Each row was made from one small tree. The marks that hang from a mark follow it in brackets, in alphabetical order. Every link used is in the known rows. Write each row's tree.
Known rows
J[H[L V]]: [  2.7  -2.4 -25.0 -20.8  -4.3 -27.1   8.6  -0.2  22.2  14.6  -8.6 -12.2
 -30.2 -43.4 -27.1 -21.3  55.2  22.4 -28.3 -44.5]
P[L]: [ 13.4 -19.6 -11.5 -11.7  24.4 -22.2   4.4  11.2  35.6  28.8 -29.5  -6.4
 -22.6 -35.8  -9.8 -33.1  41.1  21.4 -24.4 -26.3]
H[J[G] L V]: [  0.0 -11.1 -23.1 -37.6  -2.2 -58.1  -9.3 -23.7  29.2  18.7 -13.9 -10.9
 -14.7 -44.6 -20.9 -22.5  50.1  -4.4 -17.7 -26.6]
V[H[J[G[T]] L[P]]]: [  8.3 -34.9 -11.4 -23.4 -17.5 -72.1   3.6 -21.5  21.0  10.6 -27.3 -19.4
 -26.8 -53.5   4.5 -40.2  41.9  27.3  13.4 -35.5]
J[G[T V] H[L[P]]]: [ -2.3 -10.8 -10.4 -22.3 -71.0 -57.5  24.7 -12.8  35.5  27.1 -26.1 -15.2
 -55.9 -72.8  -7.6 -27.8  48.5  47.1  -2.8 -37.3]
L[P]: [ 12.9 -18.9  -7.4  -3.9  16.7 -23.2   7.8  -0.4  19.9  18.9 -39.0 -13.1
 -14.8 -23.7  -8.6 -43.0  28.1  21.3 -17.7 -12.2]
H[J[G[T]] L[P] V]: [ -2.1 -22.0 -22.3 -44.5 -26.8 -72.1  -1.2 -49.0  29.3  24.5 -19.4 -23.0
 -32.0 -60.1 -13.8 -33.7  44.2  13.4 -13.1 -36.2]
G[T V[H[L]]]: [ 10.9 -20.6 -34.1 -17.1 -49.3 -61.8  13.6  13.8  25.9  16.6 -15.8  -8.5
 -55.0 -54.4   5.3 -30.9  50.9  45.6   0.6 -70.2]
T[G[J[H[L[P] V]]]]: [ -6.9  -4.5 -13.9 -19.4 -15.0 -57.9  11.3 -16.0  18.3  22.9  -3.0 -31.0
 -17.4 -54.5 -29.1 -42.6  43.7  51.2 -37.1 -22.9]
G[J T V[H[L[P]]]]: [  3.0 -23.7 -19.4 -16.3 -44.6 -87.6  19.0  -6.5  23.9  23.9 -14.0 -23.3
 -38.8 -42.8  -4.1 -48.0  25.8  64.9  -3.7 -54.5]
W[L]: [ 17.8  -2.6 -30.3  -4.5  26.2 -12.0   5.3  29.8  41.1  20.3 -19.9   1.9
 -11.5 -20.6  -2.4 -35.6  44.0  24.0 -19.5 -19.5]
T[G[J V[H[L[P]]]]]: [  0.8 -20.2 -13.6  -8.9 -32.5 -78.0  11.5   4.6  17.4  23.9 -12.6 -28.9
 -25.3 -51.2  -9.5 -57.9  34.5  64.6 -14.0 -34.9]
J[H[V]]: [  4.4 -15.1 -17.6 -17.3   6.5 -18.8  10.7   7.3  29.4   9.7 -20.5  -6.8
 -33.1 -44.2 -23.1 -20.0  48.3   9.7 -36.0 -25.7]
V[H[J[G] L[P]]]: [  9.7 -30.2  -6.0 -15.5   9.6 -57.8  -0.2 -14.7  16.0   8.3 -28.8 -20.1
  -8.5 -40.5  -6.6 -45.3  37.2  16.2   7.7 -24.2]
J[G[T V] H[L]]: [  1.2  -4.6 -16.4 -23.4 -72.2 -56.8  19.4   5.4  39.4  22.0 -16.7  -4.5
 -59.3 -71.9  -3.4 -12.6  56.5  39.0  -3.0 -39.8]
G[J[H[L[P]]] T V]: [ -1.3  -1.8  -3.2 -17.3 -57.5 -74.5  22.4 -11.3  29.2  27.9  -3.1 -23.4
 -41.4 -47.7 -12.6 -30.7  28.4  69.9 -16.2 -38.6]
H[J[G[T]] L V]: [  0.4 -14.8 -27.4 -45.7 -28.0 -73.3  -6.1 -28.3  31.6  20.2 -11.3 -12.1
 -34.4 -57.5  -9.5 -19.1  53.6   6.3 -13.7 -38.4]
T[G[V]]: [  7.4  -9.3 -14.6 -13.9 -31.6 -39.2   5.4  21.9  29.1  22.7 -24.3  -7.7
 -40.7 -59.1  -1.1 -30.5  47.8  29.8 -24.7 -18.0]
T[G[J[H[L]] V]]: [ -0.9   8.7  -4.1 -11.3 -47.0 -67.6  12.2  17.5  25.2  24.8   6.1 -17.5
 -30.8 -55.6 -15.3 -23.3  46.2  60.5 -22.5 -19.6]
V[H[L]]: [ 18.6 -18.4 -27.4  -1.3  11.1 -37.4   4.9  22.6  13.0   9.8 -23.1  -6.3
 -21.0 -27.6  -3.7 -36.9  45.8  29.9  -0.4 -48.6]
T[G[J V[H]]]: [  4.9 -23.9 -11.3  -6.5 -23.2 -71.2   9.8  29.8  25.9  14.9 -16.1 -13.7
 -30.4 -51.3  -1.9 -43.8  37.0  41.7 -20.6 -18.4]

Which tree is each row?
[  4.4 -19.2  -4.5 -33.6 -49.9 -75.5   1.6  -9.0  42.4  16.9 -22.0  -3.6
 -46.6 -60.0   5.4 -15.5  39.4   9.7  -7.0 -12.8] => H[J[G[T V]]]
[ 12.9 -23.8 -12.5 -16.1   5.7 -60.7  -3.7   2.8  20.1   4.6 -22.7  -9.4
 -12.6 -37.5  -2.1 -30.3  46.1   9.6   9.2 -24.7] => V[H[J[G] L]]
[  1.3 -28.4 -18.3 -42.1 -19.4 -66.6  -2.3 -23.4  37.7  14.0 -23.0  -7.3
 -36.9 -58.3  -5.9 -19.2  47.2  -8.6 -19.3 -17.6] => H[J[G[T]] V]
[ 15.0 -25.2  -4.6 -10.3  18.3 -52.1  -3.2 -11.3   9.5   7.5 -18.5 -21.6
  -7.1 -26.7  -7.9 -46.6  32.5  29.3   1.2 -38.1] => V[H[J L[P]]]
[ 19.2 -18.2 -11.9 -10.7  17.8 -55.0  -7.6   7.2  13.3   4.1 -11.2 -10.7
 -10.0 -25.1  -4.8 -31.7  39.0  19.9   1.2 -38.8] => V[H[J L]]
[ -4.1 -11.8 -17.4 -26.2 -26.5 -66.8  17.2 -28.1  24.8  22.3  -4.0 -28.5
 -33.0 -45.4 -25.1 -33.8  37.2  52.7 -26.7 -40.8] => G[J[H[L[P] V]] T]
[ -6.0 -14.2 -21.8 -23.5 -12.2 -32.0  15.0 -22.7  27.0  21.8 -29.3 -21.4
 -25.5 -59.0 -29.0 -36.2  50.6  21.3 -23.0 -30.4] => J[G H[L[P] V]]
[ -4.4   3.7 -19.5 -19.7 -16.0 -60.5   6.5   3.6  21.9  20.2   4.6 -19.9
 -22.2 -52.3 -27.0 -26.7  52.9  42.5 -34.8 -23.9] => T[G[J[H[L V]]]]
[  4.5 -21.1 -21.3 -25.3 -55.2 -57.4  13.4   3.6  42.1  24.6 -35.0   0.0
 -56.4 -61.2   4.5 -22.4  47.0  18.6 -10.3 -26.2] => J[G[T V]]
[ -4.3   4.5   2.3 -10.5 -45.9 -65.5  16.4   0.9  22.9  29.0  -3.6 -28.0
 -26.0 -55.4 -17.8 -38.9  35.9  68.5 -24.4 -18.0] => T[G[J[H[L[P]]] V]]
[ -1.8 -12.3 -32.1 -31.8 -39.6 -51.2  14.5 -10.2  34.1  18.7 -17.2  -7.6
 -50.5 -69.7 -13.9 -16.9  64.4  20.8 -16.3 -43.4] => J[G[T] H[L V]]
[ -3.2 -16.5 -18.7 -34.9   0.1 -56.3  -5.4 -39.6  25.7  22.1 -23.0 -23.1
 -12.0 -46.3 -23.5 -38.8  40.4   4.3 -19.2 -23.3] => H[J[G] L[P] V]
[ -0.1  -7.4 -20.6 -20.1  -2.5 -25.0  13.4 -18.4  20.8  19.3 -18.1 -23.9
 -27.0 -46.0 -30.0 -35.8  46.1  32.3 -28.0 -43.9] => J[H[L[P] V]]
[ 12.4  -5.5  -1.8 -15.8  10.9 -47.5  -7.5 -21.1  14.1  19.3 -15.1 -20.3
  -2.4 -23.0 -11.9 -36.0  29.1  25.4  -8.6 -21.1] => H[J L[P]]
[  5.4 -25.8 -32.0 -23.1 -58.2 -69.3  15.3   9.9  34.2  18.6 -27.2  -4.6
 -58.4 -66.3   6.0 -30.2  55.6  33.5   8.0 -57.1] => J[G[T V[H[L]]]]
[ 10.1 -20.4  -6.5 -13.5 -30.0 -37.7  18.3   9.4  34.1  10.5 -34.6   2.4
 -46.6 -57.6   1.3 -12.8  51.5  19.3  -5.6  -8.8] => J[G[T] H]
[  3.3  -6.5 -12.9 -36.5 -59.8 -82.3  -0.1 -13.6  38.0  24.4 -10.6  -7.6
 -45.2 -59.6   1.1 -14.7  47.4  23.9  -0.1 -33.3] => H[J[G[T V]] L]
[  0.0 -12.9  -7.0 -36.1 -59.7 -80.6   3.2 -32.0  33.8  27.0 -19.7 -18.2
 -40.3 -61.5  -0.9 -31.7  36.7  31.3  -0.8 -31.1] => H[J[G[T V]] L[P]]
